Each row was made from one walk, in order. Every step used is in the known rows, and no mark comes twice. Write each row's walk.
Known rows
g > p > w > r > e: [ -6   6  -4 -11 -15 -28  -1  17  -7  13  -5   3   8   3   1 -25 -11   1
  -9  -4 -24  -8  -4  -6 -12  -6  12 -18   7   6   3 -12   7]
p > w > r: [ -9   6   0   1  -3 -12   5   1  -3   5  -1  -1  19  -3  17 -11  -7  23
  -2 -11  -8  -1  -7  -5 -16  -8   4  -8   3  -2  -2 -16   5]
p > g > x > e: [  7  -3  -2  -1  -6 -17   5  -6  14  11  11   0   1   1  -6  -7   4  -9
 -30 -10 -16   5   4  -7  -2   8   6  -5  17  16   0 -15  -4]
d > f > v: [ -5 -11  -4  -5  -8   0   1  -6   1   4 -17  -8   0  -7  -3   8  15  -8
   4  -1  -6   8   1  11 -10  -8  -3 -15   3   0   3 -11  21]
e > x > g > p > w > r: [ -5  34   5   9 -26 -33   8  20   9  16  23   2  13  -4   3 -16 -13  -5
  -1  -5  -1 -20   6  -7  -9  -4   7   5   7 -10  -5 -28   4]
p > g > x > e > f: [  8   8   7  13 -14 -21  15  -8  16  14  16   6   5 -11 -15  -3   9  -8
 -34  -7  -6   3  -4 -15   4  14  14  -4  16  16  -9 -25  -5]
a > f > g: [ -9   7  -7   6 -10   9   8   9   7  -1  -6   1  10 -14  -9  -8   0   9
  -6   8  12   9 -15   2  -4 -15 -12   1  15  -4   5 -21  15]
r > e > f: [  7   3  -3   8 -14  -3   7   2  -3   7   2   9  -1  -4 -20  -7   7 -17
 -13  -1   1   2 -11 -11  13   3  16 -10  -7  13  -7  -5   7]
a > f > e > x > g > p > w: [ -2  34   0  20 -28 -25   7  16  19  14  19   3  19 -12 -12 -25 -14 -13
 -14   7   7  -3  -7 -12 -20 -11  -5   4  18  -1  -6 -36   8]
a > f > g > x > e > r > n: [ -3  11 -10   2 -23  -1  18  16  26  14  -1  18 -10 -16 -11 -24   9   0
 -20   8   4 -12 -20 -13   4  13   9   6   4  15  16 -37  23]
n > r > g > f: [  8  20   9   5 -15  -5  28  15  -4   4  -6 -10 -10 -11 -11   7  19  10
  -1   4 -13 -14  -4  -1  -6  -5  13 -17   6  23  10  -8  11]
v > f > a: [  5  -1   4  15  -8  -6   3   1   6  -4  -9   7   8   0  -8  15  10  -5
  -2   8  17   7 -11  -2   1   8 -21   4 -18   9  -1  -1  20]
p > w > r > g > x > e > f > c: [ 10  21  -1   8 -22 -18  35  11   6  12   4  16   9 -19   9 -24  19  -2
 -35 -19   2  -8 -12 -24  -8  14  10 -12   0  20   7 -31  35]
f > e > x > g > p > w > r: [  2  33  -4  12 -28 -29  15  15  14  10  21   3  16  -9   1 -26 -19 -10
 -10  -3   6 -15   5 -13 -14  -4   2   8  13  -2 -10 -33  21]
w > r > g > p: [ -3  18  -2  -3 -13 -15  14  24 -10  -3 -10   1   1  -5  -8 -16   2   7
   7   0 -11 -20  -1  -4  -8   0   9  -8   5   1  13  -5  12]
d > f > c: [ -2 -14   9  -5 -17  -3   3  -4  -1   1 -12  -5   0 -10   3   7   9  -2
  -7   3   6   7  -3   7   1  -9   0  -6  -4   5  -3   7  35]
w > r > g > x: [  0  16   4 -10  -5  -4  14   9 -14  -2  -9   2  -2  -8   2 -14   9   5
 -10 -14  -2 -15  -2 -12   1   0   3 -17  -8  11  27 -18  16]
x > e: [  9  -8 -13  -2  -2  -2  16  -1  15   4   7   6  -1  10  -8  -4   7  -7
  -7  -2  -4   5   1  -4   2  11   1   8   9  -1  -6  -2   0]
g > r > e > f > c: [  5  17   8  -1 -31  -2  21   9   1   3  -6  12  -5 -23   3 -15   9 -13
 -22   2   4 -12 -11 -12   5  16  14 -15 -13  28  -9   4  41]
p > w > r > e > x > g: [  6  19 -13   8 -25 -15   9   8   1  14  19   4  12   5  -2 -25  -7 -16
 -14 -17  -3  -7  -2 -12   1 -13  14  -8  -8  10  -7 -21  17]
w > p > g > x > e: [ -2   1  -5   7  -6 -30  11  -5  19   6  11  -3   0   1  -4 -10  -3   5
 -31 -13 -19  14   8   6  -1  13   3  14  21   2   3 -20   4]
a > f > e > r > n: [ -3  10  -8  14 -15  10  10   4  16   1 -11  13  -2 -16 -11 -28  -2  17
  -2   8   6  -8 -27 -16 -12   5  13   4  -9  22   3 -13  25]
n > r: [  4  11   4  -2   1   3  16   3   9   6   2  -3 -13  -4 -10   0   3  16
   5  -1  -7  -7  -1   0  -8  -5   4   2  -7  19  -3  -1   2]
x > g > p > w > r > e > f > d: [ -8  19 -14  15 -38 -34  28  34   5  14  12  17   3 -11  -8 -21  -6 -12
  -2  14 -11  -6  -7 -11   6  -8  21  -7  29   3 -16 -42  22]
n > r > e > f: [ 11  13   2   6 -14   0  23   5   6  12   5   7 -14  -9 -30  -6   9  -1
  -8  -2  -6  -5 -12 -11   6  -1  19  -8 -14  33 -11  -5   8]
f > c: [  4   1   1  -2  -5   6   4   2   5  -1  -3   6  -7 -10  11  -5   4  -1
  -9  -3  10   2  -2  -3  -4   3  -6   6  -6  10  -1   8  27]
v > f: [  6   5   5   1  -2 -10   4   0   5  -3   0   2   7   5 -15  11  11   3
  -8   3   4   0 -12   1   4   7  -8   5 -14   2   3  -2   1]
n > r > e: [ 10   4  -6  -8  -5   3  14   6   3   8  -1   0 -19   4 -20 -10   4  -1
  -6  -5 -16  -3  -4  -3  -1  -8  12  -9 -13  33  -2   4   9]
r > g > f > c: [  9   9   6   5 -21   0  16  14  -9  -1 -11  -1  -2 -16  10   2  19  -8
 -14   4   3  -5  -4  -3  -2   2   3 -13   6  15  13   0  36]
n > r > e > x: [ 12  19   6  -1  -8   7   9   0   7  14   8  -2 -17  -3 -26 -19  10 -10
 -11 -12  -1 -10  -2 -10   0  -2  13  -7 -26  38  -5  -1   9]
x > e > r > g > p > w: [  7  14  -9  19 -26 -30  12  27  14   3  10   0   4   3  -4 -23   5 -14
  -3   3 -25 -29   8   6 -13  22  30 -11  14  16   1  -8  -4]
v > f > d: [  0   3   0   4  -2  -5  12   6   7  -6  -4   6  -2  -4 -15   6  17   3
  -2  15   7   6 -13   1   7   5  -7   5   1   6  -3 -17  12]
a > f > c: [ -5   5   6  -2  -6  12  10   2   7   1  -7   9   2 -15   1 -10   7  15
  -9  -2  14  12 -20  -8 -13  -4 -14   3  -4   7   5  -3  25]

Write each row's walk
[  4   4  -5  18 -27  -1  38  18  11  -7   3   2  -8 -12  -7  -5  28 -11
   0  12  -2 -14  -1   2   9  27  24  -9  29  21   0 -23  22]  x > e > r > g > f > d
[  0  15 -11  -5 -27 -35   6  27   2   8  -5   3  18  -1 -12 -17  -4  -5
 -23   6 -11  -7 -13   2  -3  -6   1 -10   5   5   5 -26  24]  v > f > g > p > w > r > e
[ -1  20 -10  11 -37 -37  21  27   2  18  15  14  11  -3 -10 -15 -13 -11
  -8   1 -14 -11  -6 -11   2  -6  21  -7  13  -2 -10 -27  11]  x > g > p > w > r > e > f
[  6   2   6  28 -19 -17  14  -7  17  13   8  12   7 -16  -7   2   7 -16
 -27  -3   7  10  -4 -18   1  15   0  -5  10  24 -13 -23  14]  p > g > x > e > f > a
[ -2   4  -5   4  -2  10  13  -5  10  -4  -7   4  11 -10 -13 -14  -3  12
  -8   2  12  14 -19 -11 -13  -7 -13   2   9   6   2 -15  15]  a > f > e
[ 15  19   1   9 -17  -1  35  11   1  -1  -7  -7  -7 -15 -14  -2  12   6
 -11   6  -5  -9  -5  -7 -10  -4   8 -12  12  33   6 -13  27]  n > r > g > f > e
[  5  11 -10  -5  -9 -22  22  10  -2   9   1   3  10   2   8 -23  10   0
 -23 -18 -18  -8  -3 -14 -11   4   9 -19   7  10  18 -29   9]  p > w > r > g > x > e
[  8  -3 -15   9 -14  -2  13   9  23   9   3  14 -13   5  -6 -16   8  -2
  -1   3 -10 -18  -8  -9   3  23  26  10  -8  16  -5  -1  10]  x > e > r > n
[ -1 -10  -4  11 -26  -6   2  -1   9   1 -15  -1  -4 -11  -8 -10   0   0
  -2  12  -2 -13 -11   0   1   1  26  -5 -10  21  -5  -3  36]  d > f > e > r > n
[  6  -2   0 -15   0 -10  13  -2  10  10   8   7  -7   4  -3  -3   8 -16
 -21  -8  -3   1   4  -9   6  18  -5   2   7   4  10 -17  -2]  g > x > e
[ -4   4  -8  -6  -4  -1   7   8  -2   9 -14  12  -4  -2   3 -15   0  24
   4  -1  -8  -9 -17 -17  -5  -6   9   3 -12   0   5  -7  20]  w > r > n
[  6   5 -11  14 -14   4   4   5  14   0  -5  10 -10 -11   0 -22  -4   1
  -3   7   2 -18  -9 -10  -3  12  20   6 -12  25  -2  -3  27]  f > e > r > n
[  9  12  -9  12 -23 -16  20  26  15  -3   7   4  -8   1 -16 -17  11 -17
   4   4 -13 -29   9   5  -1  29  26  -1   8  16   4   0   1]  x > e > r > g > p
[ -3  18   3  -3  -7 -19   5  11 -16   5  -6  -3  11  -8  15 -19   3   8
 -16 -15 -13 -13  -4 -11 -13  -8   8 -27  -2  11  24 -27  10]  p > w > r > g > x
[  6  -2  -7   8 -11   1  20   0  23  -3  14   6  -3   3  -5  -8   6  -4
   1  -6   1 -11   3   3   4  29  17   9   2  12  -7  -1   1]  x > e > r
[  8   5  -3  13 -29 -10  12  -5  11   2  12  -7   8  -5 -19   0  -1 -27
 -10   3  18   0   5   1  10 -13   4   5   3   3 -14 -15  30]  d > f > e > x > g
[ 10  17  -5   9  -5   3  19  15   0   1  -4  -6 -14  -3 -15  -6  13   8
   6  -1 -15 -15  -1   0  -9 -10  14  -9 -10  28   6   3   8]  n > r > g
[  0  29   5  15 -25 -35  -5  21  10  18  25  -2   8  -1   0 -11 -11 -26
  -5   6  -5 -18  12  -1  -6  -4   7   3   8  -8  -7 -20  -7]  e > x > g > p > w
[  1  13  -7   2 -19 -24   9  25   8   6  15   5  -7   4  -6   4 -11 -18
   8  13  -7 -11  11   6   6  -1   2  12  17 -13  -1  -7  -1]  x > g > p
[  9   8   1  22 -19   4  21   6   7  11  -5  12 -13 -14 -22  -2   7  -8
  -2   2   7   2 -11 -15   3   0   5  -9 -18  40 -15  -3  27]  n > r > e > f > a
[-14  18  -3  27 -31 -24  20   9   5  -5  -5  -1   2 -26  -8 -22   2   9
 -18   9 -18   2  -8   5   3   6  27  -8  21  22 -21 -21  32]  w > p > g > r > e > f > d
[  3  27   1  10 -14 -28   8  32   0  11  -2  -9  -6  -6  -7 -15   2   5
   1   7 -33 -23   3   3 -26 -12  18 -18   5  23   5  -7  -5]  n > r > g > p > w
[ -1   8   2  -6  -8  -5  -1   7   0   3   0   1  -5 -14   6  -2  -2 -15
 -20   3  10  -4   7   2  11  -1  -9  -2   8   2  15 -26  14]  f > g > x
[ -2  -9   3  -2 -31 -13  17   2  18   2   6  -5  -2 -12  -7   2   8 -21
 -19   3   8 -10   7  14  20  16  14  -5  13  11   6 -27  25]  d > f > g > x > e > r
[  0   5  -2  10 -13   1  -3   9   8   5  -4   9 -13  -6   2 -13   1   5
   7   6  -6 -22  -8  -4   1  12  25   3 -18  17   1   2  10]  e > r > n
[  0   1  -7  11 -14   2  14   7  -1   3  -1  14  -9 -12 -20 -12  13 -17
  -6  10   4   6 -11 -10  16   2  15 -10   8  19 -13 -19  18]  r > e > f > d
[ 13  31  -1   1 -27 -19  17  25  15  19  21   4 -24   2 -33 -15  -1 -29
  -4   1  -9 -22  10  -5   6  -3  15   4  -9  25  -6  -7   8]  n > r > e > x > g > p
[  2  25 -21   9 -33 -30  23  28   9  20   8  16   5  -8  -4 -20  -2 -19
  -5  -5 -15  -9  -2 -10 -10  -2  12 -12  15   2  -6 -38  23]  x > g > p > w > r > e > f > v
[  0   8  -3   8 -18 -14  11   3  -6  11   1   9  17  -6  -2 -19  -1   7
 -15 -11  -8   0 -18 -16  -2  -5  19 -19  -3  11  -9 -20  12]  p > w > r > e > f
